What can hang from each mark
Q892: Q745
Q866: Q847
Q633: Q370
Q745: Q850
Q850: Q745
Q99: Q745 Q847
Q145: Q370 Q400 Q574 Q828 Q850
Q847: Q99 Q866
Q370: Q145 Q633
Q574: Q145
Q828: Q145

Known rows, with every way that one mark hangs from another
Q99{Q847}: [-1.17 -0.53 -0.47 -0.27  0.93 -1.31 -3.36 -0.33 -0.94  0.59 -1.05 -0.57
  0.87 -0.60  2.10 -1.64 -3.37 -0.01  2.26  1.85  0.55 -0.59  1.25 -2.43
 -0.49]
Q847{Q99 Q866}: [-1.11 -1.24 -0.61  0.31  0.34 -1.45 -4.14  0.04 -2.95  1.33 -0.28 -1.11
  0.48 -1.51  1.92 -2.89 -3.22  1.43  2.07  1.88  0.34  1.97  1.42 -2.50
 -3.27]
Q745{Q850}: [-0.42 -0.30  0.08 -0.54  0.85 -1.84 -3.76 -0.15 -0.13  0.74 -1.97  4.14
  0.36 -0.41  2.87 -1.03 -3.94  0.54  0.85  1.73  1.13 -0.25  0.88 -1.17
 -1.79]
Q574{Q145{Q370 Q850}}: [-3.46  2.35  3.08 -0.93  2.67  0.07  0.71  0.23  1.39  0.28  0.73 -2.39
  0.92  1.23 -0.68 -2.60 -2.25  0.52 -0.69  0.13  0.13 -1.58 -0.19 -2.13
 -1.16]
Q145{Q400}: [-2.07 -0.30 -0.43 -0.20  1.07 -1.12 -2.94  0.10 -0.16 -0.06 -0.75  2.15
  0.89 -0.09  2.49 -1.40 -0.24 -0.42  1.43  0.94  0.32 -1.43  0.43 -1.40
 -0.37]
Q828{Q145{Q370{Q633} Q574}}: [-2.67  2.15 -0.56 -0.71 -0.61  0.57  1.67  0.61 -0.64  0.04  1.91 -0.76
  1.02  0.53  0.65 -0.64  0.43 -0.77  2.52 -0.22  0.63 -1.23  0.40 -1.19
  0.55]
Q370{Q145}: [-0.44 -0.39 -0.74  0.42  1.33 -1.15 -1.81  0.16 -1.01  0.43 -0.73 -0.29
  0.53  0.01  2.14 -2.54 -2.52  1.06  1.83  1.38  1.67 -1.91  0.83 -0.21
 -0.07]
Q828{Q145{Q370{Q633} Q574 Q850{Q745}}}: [-4.57  2.14 -0.40 -0.83  1.25  1.18  3.44  0.04  1.32 -0.57  2.43  0.35
 -0.07  0.66 -1.89 -0.41 -1.35 -1.64 -0.18 -1.13 -0.12 -0.60 -0.58 -1.42
  1.59]
Q892{Q745}: [-0.97 -0.79  0.27 -0.46  1.66 -1.31 -4.35 -0.38  0.76  0.52 -1.53  0.71
  1.08 -0.83  3.21 -2.05 -2.94  1.14  2.13  2.53  1.04 -1.17  0.85 -1.49
 -0.76]
Q866{Q847{Q99{Q745}}}: [-1.60 -2.05 -1.09 -0.45  0.36 -1.90 -5.29  0.87 -2.03  1.85 -1.76 -4.17
 -0.04 -1.71  2.31 -3.01 -2.67  2.34  1.52  3.04  0.25  2.27  1.94 -2.91
 -3.16]
Q633{Q370{Q145{Q400 Q828}}}: [-0.03  0.45 -1.44  0.03  0.18 -1.45  1.33  0.51 -2.84 -0.32 -1.03  2.88
  1.10  1.36  1.18 -0.72  2.29  0.09  2.96  0.51  1.69 -2.48 -0.05  0.27
  1.80]
Q99{Q847{Q866}}: [-1.40 -0.99 -0.43  0.37  0.68 -1.24 -4.64 -0.35 -2.72  0.60 -1.15 -1.88
  0.88 -1.20  1.43 -2.55 -3.61  0.17  2.63  1.96  0.04  0.91  1.60 -3.35
 -1.28]
Q828{Q145{Q370}}: [-1.79  1.40  0.75  0.09  0.68 -0.42  0.31  0.35 -0.02  0.61  0.73  0.64
  0.41  0.67  0.55 -2.17 -0.90  0.90  1.81  0.62  1.03 -1.37  0.89 -1.49
 -0.11]
Q866{Q847{Q99{Q745{Q850}}}}: [-1.16 -2.18 -1.56 -0.85 -0.02 -2.50 -5.83  0.80 -2.45  2.00 -2.85 -0.04
 -0.35 -1.68  3.17 -2.14 -4.05  2.11  1.01  3.35  0.61  2.84  1.96 -2.81
 -4.13]
Q145{Q850}: [-1.98  0.81  1.47 -0.34  2.09 -0.55 -2.45 -0.18  1.00 -0.15 -0.19  0.93
  0.03 -0.16  0.46 -2.06 -2.87  0.04  0.06  0.50  0.32 -0.77  0.36 -1.00
 -0.95]
Q574{Q145}: [-1.76  1.21  1.58 -0.64  2.30 -0.91 -1.68  0.23 -0.02  0.75 -0.29 -3.32
  1.35  0.12  1.98 -2.44 -3.26  1.04  1.09  1.18  0.71 -1.22  0.20 -1.68
 -1.52]
Q145{Q370 Q400}: [-2.75 -0.17  0.01 -0.26  0.58 -0.77 -1.36  0.21  0.54  0.26 -0.45  2.14
  1.17  0.74  1.58 -1.34  1.15 -0.20  0.99  0.79  0.25 -1.85  0.49 -2.17
  0.01]
Q574{Q145{Q850{Q745}}}: [-3.62  1.22  1.88 -0.73  4.20 -0.30  0.26 -0.31  1.80  0.11  0.36 -2.47
  0.34  0.29 -0.70 -2.24 -5.07  0.17 -1.60  0.24 -0.06 -0.65 -0.78 -1.83
 -0.46]
Q828{Q145}: [-1.15  1.17  0.22  0.13  1.22 -0.77 -1.34  0.26 -0.73  0.29  0.47  0.42
  0.14 -0.16  1.33 -2.15 -2.32  0.62  2.21  0.76  1.10 -0.88  0.78 -0.83
 -0.55]
Q99{Q745{Q850}}: [-1.02 -0.99 -1.02 -1.01  0.71 -1.74 -5.49  0.20  0.90  0.91 -2.72  0.90
 -0.03 -0.51  2.84 -1.22 -3.77  1.55  0.48  2.52  0.88 -0.15  1.25 -1.43
 -1.95]
Q828{Q145{Q370 Q400 Q850}}: [-4.27  2.29  0.69 -0.22  1.40  0.35  1.23  0.42  0.33 -0.80  1.47  3.76
 -0.07  1.23 -0.80 -1.80  0.92 -1.18  0.38 -0.63  0.09 -1.64 -0.04 -1.39
  0.28]
Q574{Q145{Q400 Q828 Q850}}: [-3.41  3.15  1.30 -0.87  2.98  0.17  1.09  0.66 -0.47 -0.56  0.88  0.40
  1.44  1.07 -0.27 -2.44 -0.26 -1.11 -0.27 -0.47 -0.47 -1.49 -1.22 -1.25
 -0.40]
Q370{Q145{Q574 Q850} Q633}: [-2.47  1.37 -1.15 -0.69  0.95  0.45  0.26  0.31 -0.87 -0.84  1.04 -0.67
  0.46  0.09  0.57 -1.16 -1.63 -1.29  1.18 -0.31  0.81 -1.53 -0.16  0.30
  0.53]
Q633{Q370{Q145}}: [ 0.54 -0.39 -0.36  0.04  0.39 -1.92 -0.89 -0.06 -1.61  0.23 -1.55 -0.10
  0.44  0.66  1.61 -0.90 -0.87  1.45  2.86  1.28  2.43 -2.01  0.83  0.09
  0.57]
Q574{Q145{Q400 Q828 Q850{Q745}}}: [-4.18  2.09  0.53 -0.71  3.96  0.12  2.31  0.21  0.61 -0.45  0.91  0.48
  1.01  0.95 -1.14 -2.04 -1.78 -1.31 -1.54 -0.50 -0.73 -1.10 -1.68 -1.65
  0.69]
Q370{Q145{Q400 Q574 Q850{Q745}}}: [-4.10  0.19 -3.16 -0.21  2.41 -0.02  0.91 -0.03 -0.32 -1.66  0.72  4.97
  0.21  0.39 -0.36 -1.54 -2.17 -2.24 -0.82 -0.84  0.09 -3.06 -0.83 -0.12
  1.26]
Q370{Q145{Q828 Q850} Q633}: [-1.37  1.56  0.38 -0.14  1.48  0.36  1.66  0.52 -0.84  0.06  0.71 -2.24
  0.42  0.54  0.11 -1.69 -0.33 -0.32  1.13  0.29  0.99 -0.37 -0.40  0.24
  1.44]

Rows
[-1.73  1.44 -2.39 -0.57  0.35 -0.31 -0.37  0.62 -1.69 -0.73  0.34  4.62
  1.98  0.18  1.29 -1.48  0.64 -1.78  1.59 -0.30 -0.32 -2.42 -0.32 -0.69
  0.09]
Q145{Q400 Q574 Q828}
[-3.24  3.32  3.17 -1.15  1.96  0.93  3.21  0.68  0.80  0.67  1.44 -4.87
  1.48  1.55 -1.03 -1.69  0.25 -0.09 -0.03 -0.07 -0.04 -0.15 -0.94 -1.96
  0.39]
Q574{Q145{Q370{Q633} Q828 Q850}}
[-0.20  0.53 -0.50  0.09  0.63 -0.32  0.87  0.63 -1.60  0.79  0.06 -2.69
  1.11  0.32  1.81 -1.57  0.03  0.46  2.51  1.22  1.47 -0.49  0.11  0.01
  1.44]
Q370{Q145{Q828} Q633}
[-1.87 -1.91 -1.60 -0.13  0.14 -1.29 -5.88  0.39 -1.83  1.45 -1.13 -4.51
 -0.02 -1.67  1.88 -3.06 -3.04  2.35  1.67  2.67  0.05  2.16  1.81 -2.73
 -3.38]
Q847{Q99{Q745} Q866}
[-1.95  1.22 -3.36 -0.43 -0.23  0.26  1.75  0.94 -2.85 -0.65  0.97  1.56
  1.82  0.50  1.77 -0.79  2.16 -1.89  2.68 -0.18  0.63 -2.21 -0.57  0.19
  1.73]
Q370{Q145{Q400 Q574 Q828} Q633}
[-3.19  0.31 -1.92 -0.51  1.93  0.41  1.39 -0.13  0.29 -0.70  1.10 -0.50
  0.05 -0.01 -0.30 -0.73 -2.98 -1.40 -0.20 -0.33  0.52 -1.10 -0.65 -0.08
  1.60]
Q370{Q145{Q574 Q850{Q745}} Q633}
[-3.97  2.61 -0.59 -1.25  0.00  1.19  2.51  0.71 -0.04 -0.91  1.74  2.38
  1.61  1.20 -0.83 -0.33  3.07 -2.73  0.47 -1.30 -0.84 -1.44 -0.96 -1.30
  1.33]
Q145{Q370{Q633} Q400 Q574 Q828 Q850}
[-2.90  1.89 -2.63 -0.36  0.49 -0.19 -0.54  0.57 -1.87 -1.18  1.25  4.43
  0.90  0.04  1.43 -1.42 -0.22 -1.78  2.34 -0.56  0.21 -2.52  0.11 -0.50
 -0.24]
Q828{Q145{Q400 Q574}}
[-4.36  0.79  0.42 -0.67  1.72  0.70  3.23  0.10  1.79  0.00  1.10  0.64
  0.64  1.15 -1.35 -0.23  1.77 -1.69 -0.99 -0.32 -0.76  0.01 -1.18 -2.06
  2.64]
Q145{Q370{Q633} Q400 Q828 Q850{Q745}}
[-2.18  1.53 -0.84  0.13  1.98 -0.15  0.98  0.66 -1.46 -0.82  0.43  3.45
  0.62  1.00  0.05 -2.50  0.41 -1.14  0.62 -0.21  0.51 -2.29 -0.60  0.23
  1.06]
Q370{Q145{Q400 Q828 Q850}}
[-2.05  0.49 -0.21  0.02  2.49  0.29  2.76  0.07  0.28  0.19  0.77 -1.89
 -0.02  0.45 -0.79 -1.29 -1.77 -0.40 -0.17  0.28  0.70 -0.04 -0.87 -0.11
  2.58]
Q370{Q145{Q828 Q850{Q745}} Q633}
[-1.70 -1.72 -1.89 -0.56  0.06 -1.75 -7.02 -0.10 -2.17  0.93 -3.00 -0.85
  0.17 -1.36  2.15 -1.91 -4.93  0.95  1.72  3.14  0.12  1.79  1.95 -3.44
 -2.38]
Q99{Q745{Q850} Q847{Q866}}
[-2.65  2.61  0.59 -1.11  0.22  1.12  2.36  0.53  0.44 -0.26  1.66 -0.07
  1.49  0.89 -1.22 -0.90  0.91 -1.56  0.42 -0.83 -0.40 -1.02 -0.53 -1.17
  0.86]
Q145{Q370{Q633} Q574 Q828 Q850}
[-5.12  3.02 -0.69 -1.02  0.08  1.25  2.48  0.69 -0.32 -1.35  2.67  2.42
  0.48  1.06 -0.62 -0.33  2.26 -2.70  1.14 -1.47 -0.33 -1.53 -0.52 -1.19
  0.94]
Q828{Q145{Q370{Q633} Q400 Q574 Q850}}
[-2.15  2.26  2.28 -1.00  1.11  0.27  2.58  0.77  0.00  1.35  0.97 -5.91
  2.15  1.29  0.62 -1.43  0.57  0.58  1.39  0.81  0.39 -0.23 -0.44 -2.21
  0.39]
Q574{Q145{Q370{Q633} Q828}}
[-4.78  2.24  1.20 -0.81  3.48  0.40  4.10  0.29  1.29 -0.14  1.30  0.33
  1.24  1.85 -2.03 -2.06 -0.36 -1.07 -2.00 -0.64 -0.81 -1.67 -1.61 -2.36
  1.14]
Q574{Q145{Q370 Q400 Q828 Q850{Q745}}}
[-3.41  0.56 -0.58 -0.27  1.43  0.11 -0.16  0.37 -0.49 -0.69  0.41 -0.28
  0.07  0.47  1.31 -0.84  0.77 -1.35  1.10  0.20  0.73 -0.80 -0.34 -0.27
  1.21]
Q370{Q145{Q400 Q850} Q633}
[-2.92  1.70  0.41 -0.86  0.87  0.31 -0.24  0.09  1.01 -0.62  0.90  2.61
  0.89  0.62 -0.81 -1.82 -1.53 -0.95 -0.27 -0.63 -0.17 -2.36  0.15 -1.37
 -0.72]
Q145{Q370 Q574 Q850}
[-2.94  2.45 -1.40 -0.75  1.22  0.34  0.28  0.52 -0.91 -1.49  0.99  5.14
  1.32  0.42 -0.33 -1.67  0.28 -2.57  0.19 -1.19 -0.78 -2.43 -0.82 -0.48
  0.11]
Q145{Q400 Q574 Q828 Q850}
[-1.26  2.35 -1.50 -0.20  1.47  0.23  1.48  0.58 -1.78 -0.98  1.04  2.92
  0.97  0.54 -0.64 -2.72 -1.83 -1.08  0.61 -0.73  0.61 -2.88 -0.40  0.75
  0.37]
Q370{Q145{Q574 Q828 Q850}}
[-2.19 -1.67 -1.52 -0.12  0.44 -1.11 -6.55 -0.02 -1.71  0.80 -1.92 -5.03
  0.48 -1.33  1.35 -2.72 -3.44  1.20  2.22  2.77 -0.22  1.17  1.96 -3.63
 -1.42]
Q99{Q745 Q847{Q866}}
[-3.82 -0.15  1.68 -0.64  1.96  0.29  1.10 -0.43  2.99  0.54  0.61 -1.93
 -0.06  0.44 -0.88 -0.42 -1.48 -0.35 -1.05  0.38 -0.02  0.61 -0.29 -2.25
  1.40]
Q145{Q370{Q633} Q850{Q745}}
[-1.47 -1.29 -2.05 -1.16  0.48 -1.77 -5.70 -0.02 -0.31  0.88 -2.89  0.34
  0.20 -0.74  2.83 -0.95 -4.71  0.71  1.40  3.01  0.62  0.25  1.64 -2.51
 -1.50]
Q99{Q745{Q850} Q847}
[-2.90  1.59 -1.52 -0.98 -0.79  0.51  1.84  0.80 -0.85 -0.21  1.13  1.56
  2.29  0.97  0.80 -0.20  3.43 -1.93  1.80 -0.37 -0.36 -1.57 -0.47 -1.55
  1.38]
Q145{Q370{Q633} Q400 Q574 Q828}
[-1.33  0.35 -2.14 -0.48  0.08 -0.14 -0.61  0.42 -1.66 -0.06  0.40 -1.34
  1.15 -0.15  2.23 -0.98 -1.19 -0.52  2.58  0.57  1.29 -1.65  0.36  0.06
  0.54]
Q370{Q145{Q574} Q633}
[-3.53  1.42 -2.03 -0.68  2.23  0.26  1.54  0.07  0.21 -1.36  1.07  5.46
  0.88  0.34 -1.18 -1.33 -1.14 -2.72 -1.17 -1.21 -1.06 -2.03 -1.31 -0.84
  1.14]
Q145{Q400 Q574 Q828 Q850{Q745}}
[-1.54  0.50 -0.51  0.34  3.13 -0.20  2.14  0.00  0.15 -0.06  0.32  1.15
  0.02  0.59 -1.22 -2.63 -3.23 -0.05 -0.85  0.14  0.69 -1.48 -0.65  0.05
  1.67]
Q370{Q145{Q828 Q850{Q745}}}
[-1.46 -2.02 -2.20 -0.54 -0.17 -1.95 -6.37  0.38 -2.34  1.61 -2.25 -0.18
 -0.36 -1.62  2.60 -2.25 -4.53  2.11  1.11  2.98  0.44  2.79  1.83 -2.59
 -4.39]
Q847{Q99{Q745{Q850}} Q866}
[-2.65  1.41 -0.67 -0.22  1.34  0.39  1.82  0.72 -1.32 -0.56  0.82  0.38
  0.58  0.83  0.49 -1.16  1.79 -1.43  1.15 -0.13  0.50 -0.86 -0.82  0.06
  1.84]
Q370{Q145{Q400 Q828 Q850} Q633}
[-4.14 -0.61 -1.24 -0.14  2.43  0.08  1.08 -0.09  0.54 -0.55  0.51  0.03
 -0.38  0.36  0.35 -0.47 -0.58 -1.48 -0.17  0.16  0.48 -0.47 -0.82 -0.61
  2.32]
Q370{Q145{Q400 Q850{Q745}} Q633}
[-5.30  2.28  2.21 -1.34  1.91  0.67  1.40  0.51  1.05 -0.11  1.27 -3.20
  1.18  1.48  0.11 -0.84  1.40 -1.13 -0.11 -0.18 -0.29 -0.65 -0.89 -2.45
  0.10]
Q574{Q145{Q370{Q633} Q400 Q850}}
[-3.02  0.20 -2.87 -0.53  1.45 -0.75  1.82 -0.24 -0.94 -1.87 -0.14  5.16
  0.09  0.97 -0.90  0.07 -0.66 -1.86  0.28 -1.02  0.80 -3.27 -0.82  0.16
  1.99]
Q633{Q370{Q145{Q400 Q574 Q850{Q745}}}}
[-2.83  1.39  2.31 -1.08  1.12 -0.04  0.50  0.41  0.77  1.32  0.49 -6.32
  1.66  0.95  1.44 -1.11 -0.39  0.81  1.32  1.09  0.64 -0.20  0.07 -2.55
 -0.33]
Q574{Q145{Q370{Q633}}}
[-2.07  0.59  0.52 -0.21  1.61  0.00 -0.38  0.18 -0.14 -0.06  0.25 -2.55
 -0.13  0.17  0.96 -1.35 -1.42 -0.03  1.02  0.64  1.20 -0.47  0.09 -0.19
  0.71]
Q370{Q145{Q850} Q633}
[-3.46  2.29  1.16 -1.05  0.90  0.38  2.68  0.96 -0.45  0.75  1.00 -3.45
  2.36  1.59  0.99 -0.90  2.80 -0.56  1.40  0.37 -0.02 -0.70 -0.88 -2.31
  0.91]
Q574{Q145{Q370{Q633} Q400 Q828}}
